Every row comes from one small tree of marks. Brackets hold a mark, then the marks that hang from it, in the order of their numbers. Every link used is in the known rows. Which tree was each row made from?
Known rows
[j211 j4 [j50 j230 j695]]: [ 0.000 -0.504 -0.578 -0.083  0.209 -0.107 -0.701  1.558  0.410 -1.777
 -1.497 -0.257 -2.337  0.734  0.103 -0.549 -1.499 -0.427  1.200  3.444
 -2.563 -1.256  1.207 -0.435 -0.086]
[j4 [j906 [j695 j211] j721]]: [ 0.554 -0.734  1.465 -0.831  0.357 -0.003 -1.300  1.476  0.547 -2.449
 -1.117  0.354  0.134  1.268  0.289  0.152 -1.028 -0.355  0.384  2.500
 -1.554 -2.367 -0.110 -0.267 -0.687]
[j721 [j211 [j50 [j230 j463]]]]: [ 0.315 -1.097  1.432  0.161  0.082 -0.151  4.189  0.861  0.636 -3.321
 -1.412 -0.565 -1.952  1.179 -0.350  0.149 -2.254 -0.809  1.971  1.466
 -2.793 -1.396  0.408  0.585 -0.189]
[j211 [j50 j4 j695]]: [ 0.350 -0.185  0.306 -0.346 -0.051 -0.456  2.837  1.282  0.267 -2.607
 -1.306  0.329 -1.791  0.972  0.839  0.338 -1.336 -1.058  1.105  2.403
 -1.558 -1.160  0.483 -0.501 -0.333]
[j463 [j230 j50]]: [ 0.393 -0.448  0.041 -0.475  0.351 -1.181  0.450  1.694  0.691 -3.570
 -0.673 -0.342 -3.560  1.016  0.998 -0.175 -1.756 -1.169  1.300  1.016
 -1.781 -0.864 -0.641  0.343  0.424]
[j50 [j4 j906] j230 [j695 j211]]: [ 0.882 -0.975 -0.660 -0.235  0.064 -2.721  2.347  0.848  0.030 -3.227
 -1.115  0.071 -0.443  1.096  1.159 -0.083 -1.218 -0.703  1.815  2.418
 -1.800 -1.717 -0.675 -0.452 -0.520]
[j211 [j4 j906] [j50 j695]]: [ 0.667 -0.689 -0.874 -1.042  0.138 -0.766  1.386  1.692  0.019 -0.857
 -1.267  1.231 -1.294  0.723 -0.257  0.222 -1.311 -1.115  1.189  3.486
 -1.936 -1.571  1.324 -0.992 -0.241]
[j211 [j4 j906]]: [ 0.273 -0.849 -0.237 -1.096  0.415 -1.001 -0.640  0.929  0.403 -1.294
 -0.321  0.914 -0.546  0.572  0.492  0.144 -1.351 -0.861  1.318  2.802
 -2.139 -1.619 -0.096 -0.659  0.213]
[j211 [j50 [j4 j906] [j230 j463]]]: [ 1.177 -0.586  0.567 -0.686 -0.444 -0.459  5.818  0.212  0.054 -4.258
 -1.264 -0.548 -2.081  1.006  1.023  0.307 -2.348 -1.836  2.692  1.564
 -2.733 -1.449 -0.820  0.196 -0.124]
[j421 [j463 [j230 [j50 j4 j695]]]]: [ 0.472 -0.242 -0.053  0.312 -0.349 -1.534  2.854  2.707  0.471 -4.097
 -0.366 -1.276 -3.462  1.023  0.457  0.419 -2.011 -1.297  0.746  1.372
 -1.824 -1.250 -0.416 -0.346  0.512]
[j421 j463]: [-0.200 -0.371  1.138 -0.357 -0.012 -0.697  0.650  1.664  0.650 -2.140
  0.073 -0.042 -1.105  0.980 -1.059  0.251 -1.608 -0.913  0.746  1.985
 -1.876 -1.663 -0.485 -0.272 -0.182]
[j421 [j463 j230]]: [-0.062 -0.639  0.900 -0.030 -0.094 -1.485 -0.979  2.198  0.786 -2.690
 -0.265 -0.512 -1.973  0.942 -0.324  0.032 -1.932 -0.898  1.180  1.645
 -2.384 -1.557 -1.003  0.126  0.345]
[j4 [j906 j211 j721]]: [ 0.457 -0.997  1.188 -1.031  0.482  0.201  0.529  0.834  0.768 -2.328
 -0.647  0.666 -0.051  1.200  0.619 -0.285 -0.690 -0.955  0.716  2.293
 -2.071 -2.207 -0.337 -0.334 -0.983]
[j721 j211 [j463 j230]]: [-0.734 -1.255  0.232 -0.212  0.514 -2.861  0.721  1.417  1.076 -2.453
 -0.535 -0.266 -0.139  0.825  0.455  0.400 -1.895 -0.504  1.449  2.150
 -2.334 -1.556 -0.181  0.674  0.122]
[j230 [j50 [j4 j906] j695] j463]: [ 1.227 -0.612  0.128 -0.923 -0.051 -1.471  8.264  1.682 -0.040 -3.459
 -0.631  0.003 -2.473  1.121  1.295  0.590 -1.869 -1.739  1.268  1.150
 -1.013 -1.114  0.205 -0.505 -0.499]
[j906 j211 j695 j721]: [-0.147 -0.425  2.470 -0.214  0.295  1.593 -2.656  1.485  1.275 -2.647
 -1.218 -0.177 -0.610  1.204  0.829 -0.802 -0.557  0.059 -0.537  2.176
 -1.913 -2.101  0.182  0.006 -0.798]
[j4 j906]: [ 0.439 -0.858  0.150 -1.241  0.405 -1.280  2.168  0.867  0.165 -1.796
 -0.271  1.061 -0.535  0.875  0.583  0.169 -1.377 -1.248  1.389  2.036
 -1.760 -1.656 -0.548 -0.331 -0.551]
[j211 j50]: [ 0.276 -0.238  0.528 -0.714  0.235 -0.066  1.379  0.882  0.519 -2.214
 -1.004  0.803 -1.770  1.001 -0.284  0.027 -1.396 -1.110  1.305  2.159
 -1.908 -1.231  0.043 -0.069 -0.382]
[j906 [j211 j4] j695 [j721 j463]]: [-1.009 -0.465  1.430 -0.480  0.445  1.108 -3.992  1.441  1.708 -2.222
 -0.994 -0.781  0.642  0.792 -0.071 -0.766 -0.665  0.217 -0.733  3.682
 -1.911 -2.282  0.662  0.085 -0.504]
[j463 j230]: [ 0.037 -0.757  0.454 -0.282  0.329 -1.760 -1.605  1.553  0.731 -2.661
 -0.705  0.224 -2.099  0.928  1.345 -0.203 -1.619 -0.676  1.438  1.388
 -2.106 -1.120 -0.739  0.307  0.260]
[j421 [j463 [j230 j50]]]: [ 0.328 -0.241  0.358 -0.172  0.051 -1.207  1.177  2.307  0.719 -3.712
 -0.206 -1.048 -3.563  1.052 -0.512 -0.058 -2.047 -1.266  1.073  1.215
 -2.155 -1.449 -0.903  0.052  0.682]
[j695 [j211 [j50 j230]]]: [ 0.575 -0.605  0.272 -0.198  0.303 -0.893 -0.252  0.291  0.584 -3.136
 -1.584  0.048 -1.733  1.246 -0.640 -0.791 -1.241 -0.565  1.863  2.584
 -2.350 -1.544 -0.419  0.245 -0.226]
[j695 j211]: [ 0.219 -0.847  0.597 -0.459  0.556 -2.057 -0.942  0.713  0.828 -2.255
 -0.700  0.677 -0.489  1.214 -0.162 -0.421 -0.822 -0.274  1.195  2.047
 -1.236 -1.478 -0.554 -0.085 -0.405]
[j50 j4 [j230 j463] j695]: [ 0.233 -0.822  0.902  0.192 -0.155 -1.324  4.297  1.587  0.362 -3.509
 -1.016 -0.895 -2.118  1.035  1.662 -0.058 -2.026 -0.785  1.422  1.332
 -1.874 -1.082 -0.110 -0.019 -0.599]

Write each row's tree
[-0.549 -0.990  0.174 -0.694  0.469 -1.074  0.246  1.241  0.802 -1.347
 -0.566  0.166  1.347  0.520 -0.075  0.578 -1.520 -0.290  0.496  3.472
 -2.231 -2.129  0.662 -0.082 -0.072] => [j721 [j211 [j4 [j906 j695]]] j463]
[-1.085 -1.112  0.251 -0.398  0.632 -1.576 -0.414  1.023  1.277 -1.359
 -0.311 -0.228  0.721  0.537 -0.417  0.346 -1.552 -0.241  0.893  3.183
 -2.077 -1.685  0.518  0.034  0.143] => [j721 [j211 j4] j463]
[ 1.184 -0.272  1.243 -0.829 -0.082 -0.192  5.824  1.177  0.217 -4.367
 -0.837 -0.430 -2.383  0.978  1.558  0.466 -1.955 -1.398  0.898  0.858
 -1.481 -1.319 -0.437  0.028 -0.182] => [j230 [j50 [j4 [j906 j695]]] j463]
[ 0.413 -0.113 -0.022 -0.437  0.162 -0.964  3.580  1.546  0.398 -3.297
 -0.622 -0.242 -2.677  0.957  1.465  0.228 -1.304 -1.048  0.699  1.651
 -1.079 -0.905  0.193 -0.566 -0.333] => [j230 [j50 j4 j695]]
[-0.789 -0.878 -0.241 -0.124  0.387 -0.305  0.772  0.489  1.130 -2.363
 -1.150 -0.814 -0.222  0.584 -0.915  0.002 -1.894 -0.431  1.656  3.570
 -3.015 -1.714  0.644  0.433  0.386] => [j721 [j211 j4 [j50 j230]] j463]
[-0.594 -0.486  1.586 -0.682  0.458 -0.482 -1.702  1.626  1.289 -2.944
 -1.063 -0.579  0.774  1.227 -0.672 -0.197 -1.053  0.004 -0.325  3.113
 -1.204 -2.431  0.157  0.308 -0.733] => [j906 [j695 j211] [j721 j463]]
[ 0.123 -0.674  2.113 -0.402  0.019  1.291  1.499  1.403  0.608 -3.155
 -0.836 -0.243  0.244  0.850  1.879  1.299 -1.674 -0.543  0.413  2.107
 -2.432 -2.253 -0.055 -0.236 -0.064] => [j50 [j4 [j906 j695 [j721 j211]]]]
[ 0.226 -0.607  1.091 -0.522  0.304  0.981  0.398  1.703  0.853 -2.022
 -1.644  0.317 -1.434  1.432 -0.267 -0.571 -0.600 -0.783  0.107  2.831
 -1.811 -1.947  1.260 -0.491 -1.156] => [j906 [j211 [j50 j695]] j721]
[ 0.380 -0.562  0.427 -0.227  0.225  0.070  0.214  0.229  0.798 -3.239
 -1.489 -0.036 -1.829  1.157 -0.107 -1.124 -0.805 -0.685  1.704  2.258
 -2.697 -1.542 -0.291  0.335 -0.510] => [j906 [j211 [j50 j230]]]
[-0.786 -0.611  2.378  0.201  0.412  1.852 -3.779  2.034  1.342 -1.831
 -1.017 -0.635 -0.560  0.722  0.778  0.275 -1.441  0.448 -0.339  2.861
 -2.484 -1.980  1.185 -0.201  0.163] => [j906 j695 [j721 [j211 j4]]]
[-0.070 -1.025 -0.226 -0.134  0.515 -2.365 -2.562  1.649  0.682 -1.060
 -1.083  0.577 -0.544  0.984 -0.195 -0.451 -0.671  0.192  0.570  3.180
 -1.133 -1.331  0.807 -0.741 -0.243] => [j50 [j695 [j211 j4]]]
[ 0.250 -0.599 -0.184 -0.101  0.241 -0.703 -2.958  0.420  0.769 -2.695
 -1.515 -0.297 -1.724  0.971 -0.813 -0.910 -1.215 -0.186  1.883  3.251
 -2.597 -1.570 -0.108  0.050  0.421] => [j695 [j211 j4 [j50 j230]]]
[-0.843 -0.811  0.054 -0.495  0.326 -0.702  0.728  0.770  1.101 -1.657
 -0.872 -0.037  0.236  0.659 -1.048  0.458 -1.545 -0.566  1.112  3.640
 -2.302 -1.606  0.979  0.070  0.348] => [j721 [j211 j4 j50] j463]
[-0.065 -0.714  1.045 -1.252  0.407 -0.880  0.388  1.305  0.801 -2.823
 -0.908 -0.093  1.409  1.196 -0.524  0.102 -1.169 -0.503  0.241  3.252
 -1.372 -2.714 -0.158  0.024 -0.879] => [j4 [j906 [j695 j211] [j721 j463]]]
[-0.611 -0.628  1.493 -0.236  0.319  0.077 -2.945  1.849  1.550 -3.351
 -1.264 -0.953 -0.214  1.059  0.625 -0.802 -1.049 -0.118 -0.152  2.477
 -2.153 -2.219 -0.158  0.735 -0.459] => [j906 j211 j695 [j721 [j463 j230]]]
[ 0.228 -0.287  0.385  0.235  0.264  0.228 -3.955  0.981  0.837 -2.941
 -2.018 -0.463 -1.729  0.923 -0.511 -0.957 -1.087  0.299  1.039  3.312
 -2.651 -1.659  0.291  0.163  0.274] => [j906 [j695 [j211 j4 [j50 j230]]]]
[-0.524 -0.801  0.368 -0.732  0.365 -1.079  3.144  0.614  0.898 -2.173
 -0.899  0.353  0.137  0.935 -0.947  0.494 -1.605 -0.954  1.263  2.827
 -2.021 -1.603  0.533  0.319 -0.358] => [j721 [j211 j50] j463]
[ 0.606 -0.594  0.590 -0.604  0.321 -1.533  5.081  2.226  0.410 -2.626
 -0.642 -0.073 -3.293  1.312  0.221 -0.172 -1.595 -1.131  0.536  1.032
 -0.769 -0.800  0.912 -0.301 -0.758] => [j230 [j50 j695] j463]
[ 0.414 -0.404 -0.140 -0.036 -0.098 -1.475  2.340  3.091  0.465 -2.954
 -0.413 -1.026 -3.635  1.112 -0.638 -0.029 -1.779 -1.129  0.607  1.529
 -1.713 -1.346  0.109 -0.354  0.116] => [j421 [j463 [j230 [j50 j695]]]]
[ 0.706 -0.691 -0.239  0.194  0.071 -2.786  1.258  2.846  0.544 -3.334
 -0.823 -0.791 -3.065  1.422 -1.335 -0.228 -1.501 -0.885  0.660  1.763
 -1.403 -1.463 -0.145 -0.221  0.200] => [j421 [j463 [j230 [j50 [j695 j211]]]]]
[ 0.136 -0.634  1.272  0.059 -0.100 -0.930  3.415  0.537  0.643 -4.261
 -0.735 -1.119 -2.118  0.924  1.606 -0.125 -2.129 -0.788  1.872  0.977
 -2.212 -1.198 -1.022  0.420 -0.159] => [j50 j4 [j230 j463]]
[ 0.391 -0.973  1.205 -0.962  0.212  0.869  2.705  1.040  0.433 -2.200
 -1.021  0.500 -0.599  1.095 -0.148  0.974 -1.717 -1.313  1.404  2.693
 -2.549 -2.248  0.606 -0.342 -0.256] => [j4 [j906 [j721 [j211 j50]]]]
[ 0.627 -0.321  1.178 -0.467 -0.072 -0.590  4.959  0.925  0.658 -4.483
 -0.420 -0.769 -3.097  1.068  1.214  0.223 -1.947 -1.343  1.234  0.511
 -1.180 -0.802 -0.630  0.092 -0.069] => [j230 [j50 j4] j463]
[ 0.400 -0.566  0.550 -1.241  0.171  1.346 -0.384  1.209  0.525 -1.866
 -1.008  0.379 -1.225  0.794 -0.118  0.375 -1.637 -1.254  1.278  3.400
 -2.471 -2.078  0.606 -0.659  0.407] => [j211 [j4 [j906 j721]] j50]
[ 0.859 -0.961  0.259 -0.470 -0.182 -1.748  5.724  1.166 -0.105 -3.317
 -0.866 -0.460 -1.464  1.008  1.759  0.292 -2.146 -1.258  1.830  1.633
 -1.968 -1.496 -0.290 -0.233 -0.763] => [j50 [j4 j906] [j230 j463] j695]
[ 0.527 -0.597 -0.666 -0.875  0.055  0.215  0.206  0.446  0.226 -2.191
 -1.149  0.218 -1.809  0.596  0.137 -0.235 -1.721 -1.144  2.197  3.275
 -3.093 -1.708  0.099 -0.240  0.309] => [j211 [j4 j906] [j50 j230]]
[-0.148 -0.746  1.218 -1.282  0.340  0.378  0.525  1.232  1.060 -2.497
 -0.903 -0.117  1.165  1.055  0.151 -0.254 -0.692 -0.596 -0.085  2.958
 -1.799 -2.681  0.012  0.098 -1.194] => [j4 [j906 j211 j695 [j721 j463]]]
[ 0.390 -0.003  0.493  0.083 -0.435 -0.935  2.036  1.740  0.698 -4.800
 -0.195 -1.460 -3.507  0.907  0.512  0.343 -2.122 -1.490  1.280  1.038
 -2.245 -1.265 -1.386  0.083  0.902] => [j421 [j463 [j230 [j50 j4]]]]
[ 0.471 -0.336 -0.403 -0.030  0.066 -1.956  2.381  2.126  0.420 -3.906
 -0.947 -0.656 -3.458  0.996  2.118  0.108 -1.720 -1.137  1.040  1.296
 -1.530 -0.767 -0.229 -0.165  0.268] => [j463 [j230 [j50 j4 j695]]]
[-1.313 -1.228  0.666 -0.146  0.409 -1.000 -2.461  1.818  1.557 -2.381
 -0.632 -1.229 -0.210  0.736  0.320  0.376 -2.020 -0.265  0.755  3.120
 -2.709 -1.924  0.431  0.386  0.703] => [j906 [j721 [j211 j4] [j463 j230]]]
[ 0.723 -0.421  0.688 -0.318  0.015 -1.290  6.054  1.831  0.439 -3.720
 -0.710 -0.647 -3.135  1.187  1.291  0.262 -1.720 -1.218  0.760  0.873
 -0.843 -0.836  0.424 -0.323 -0.451] => [j230 [j50 j4 j695] j463]
[ 0.556 -0.274  0.061 -0.613  0.070  1.223 -0.844  0.991  0.217 -2.508
 -1.646 -0.074 -1.836  0.537  0.308 -0.289 -1.640 -0.625  1.307  3.413
 -3.202 -1.779  0.306 -0.175  0.115] => [j211 [j4 [j906 j695]] [j50 j230]]
[ 0.582 -0.263  0.281  0.058 -0.058 -0.787  0.510 -0.221  0.543 -4.254
 -1.649 -0.423 -1.541  1.138  0.350 -0.414 -1.468 -0.759  2.169  2.364
 -2.373 -1.478 -1.068  0.232  0.150] => [j695 [j211 [j50 j4 j230]]]
[ 0.431 -0.203  0.514 -0.290 -0.059  0.068  1.554  0.743  0.145 -3.805
 -0.950 -0.405 -1.096  0.603  2.214  0.143 -1.837 -0.616  1.419  2.031
 -2.627 -1.731 -1.001  0.037 -0.222] => [j50 [j4 [j906 j695]] j230]
[ 0.586 -0.969  0.671  0.087 -0.043 -0.962 -0.660  0.726  0.779 -3.219
 -1.649 -0.638 -2.062  1.150 -1.039 -0.834 -1.703 -0.525  1.955  2.428
 -2.472 -1.383  0.263  0.268  0.345] => [j695 [j211 j4 [j50 [j230 j463]]]]
[ 0.744 -0.563  1.376 -0.300 -0.281 -0.153  3.790  1.006  0.204 -4.261
 -1.187 -0.788 -1.446  0.858  2.068  0.144 -2.215 -0.856  1.460  1.460
 -2.501 -1.610 -0.852  0.294 -0.446] => [j50 [j4 [j906 j695]] [j230 j463]]
[-0.338 -0.693 -0.004 -0.078  0.224 -2.081  3.357  1.101  1.069 -4.600
 -0.507 -1.355 -1.600  0.842  1.130  0.744 -2.106 -1.136  1.437  1.493
 -2.149 -1.166 -0.687  0.676  0.700] => [j721 j211 [j463 [j230 [j50 j4]]]]
[-0.136 -0.548 -1.086 -0.599  0.430 -2.633  2.692  2.376  0.682 -2.818
 -0.731 -0.562 -2.572  1.017  0.437 -0.069 -1.748 -1.096  0.669  2.107
 -1.214 -1.060  0.438  0.187 -0.360] => [j721 [j463 [j230 [j50 j695]]]]
[ 0.145 -0.210  0.488 -1.557 -0.200  0.314  4.547  0.459  0.546 -3.518
 -0.769 -0.302  0.117  0.947  0.443  1.031 -1.904 -1.948  1.460  3.347
 -2.104 -2.248 -0.370 -0.110 -0.248] => [j211 [j50 [j4 [j906 [j721 j463]]]]]
[ 0.269 -0.986 -0.138 -0.014  0.482 -2.235 -0.087  1.282  0.368 -2.230
 -1.172  0.014 -1.038  1.237  0.009 -0.756 -1.011 -0.042  1.164  2.367
 -1.551 -1.506  0.069 -0.224 -0.786] => [j50 j230 [j695 j211]]
[ 0.424 -0.578 -0.393 -0.360  0.359 -1.911  1.425  2.506  0.460 -2.687
 -0.872 -0.182 -3.857  1.095  1.162 -0.209 -1.500 -1.004  0.755  1.421
 -1.417 -0.875  0.319 -0.152 -0.011] => [j463 [j230 [j50 j695]]]
[ 0.719 -0.837  0.141 -0.286 -0.084 -0.978  2.143 -0.250  0.464 -3.825
 -0.852 -0.041 -0.532  0.844  1.798 -0.511 -0.989 -0.951  2.004  1.862
 -2.685 -1.829 -1.522  0.013 -0.421] => [j50 [j4 [j906 j211]] j230]
[ 1.023 -0.986 -0.457 -0.520  0.009 -2.851  2.757  0.990  0.103 -2.550
 -0.932  0.962  0.255  1.128  1.110  0.323 -0.985 -0.798  1.263  2.433
 -1.111 -1.589 -0.268 -0.808 -0.543] => [j50 [j4 j906] [j695 j211]]
[ 0.097 -0.965  1.278 -0.256 -0.070  0.499  2.588  0.481  0.555 -3.802
 -0.670 -0.946 -0.306  0.852  1.885  0.853 -2.098 -0.909  1.786  2.221
 -3.131 -2.280 -0.597 -0.060  0.028] => [j50 [j4 [j906 [j721 j211]]] j230]
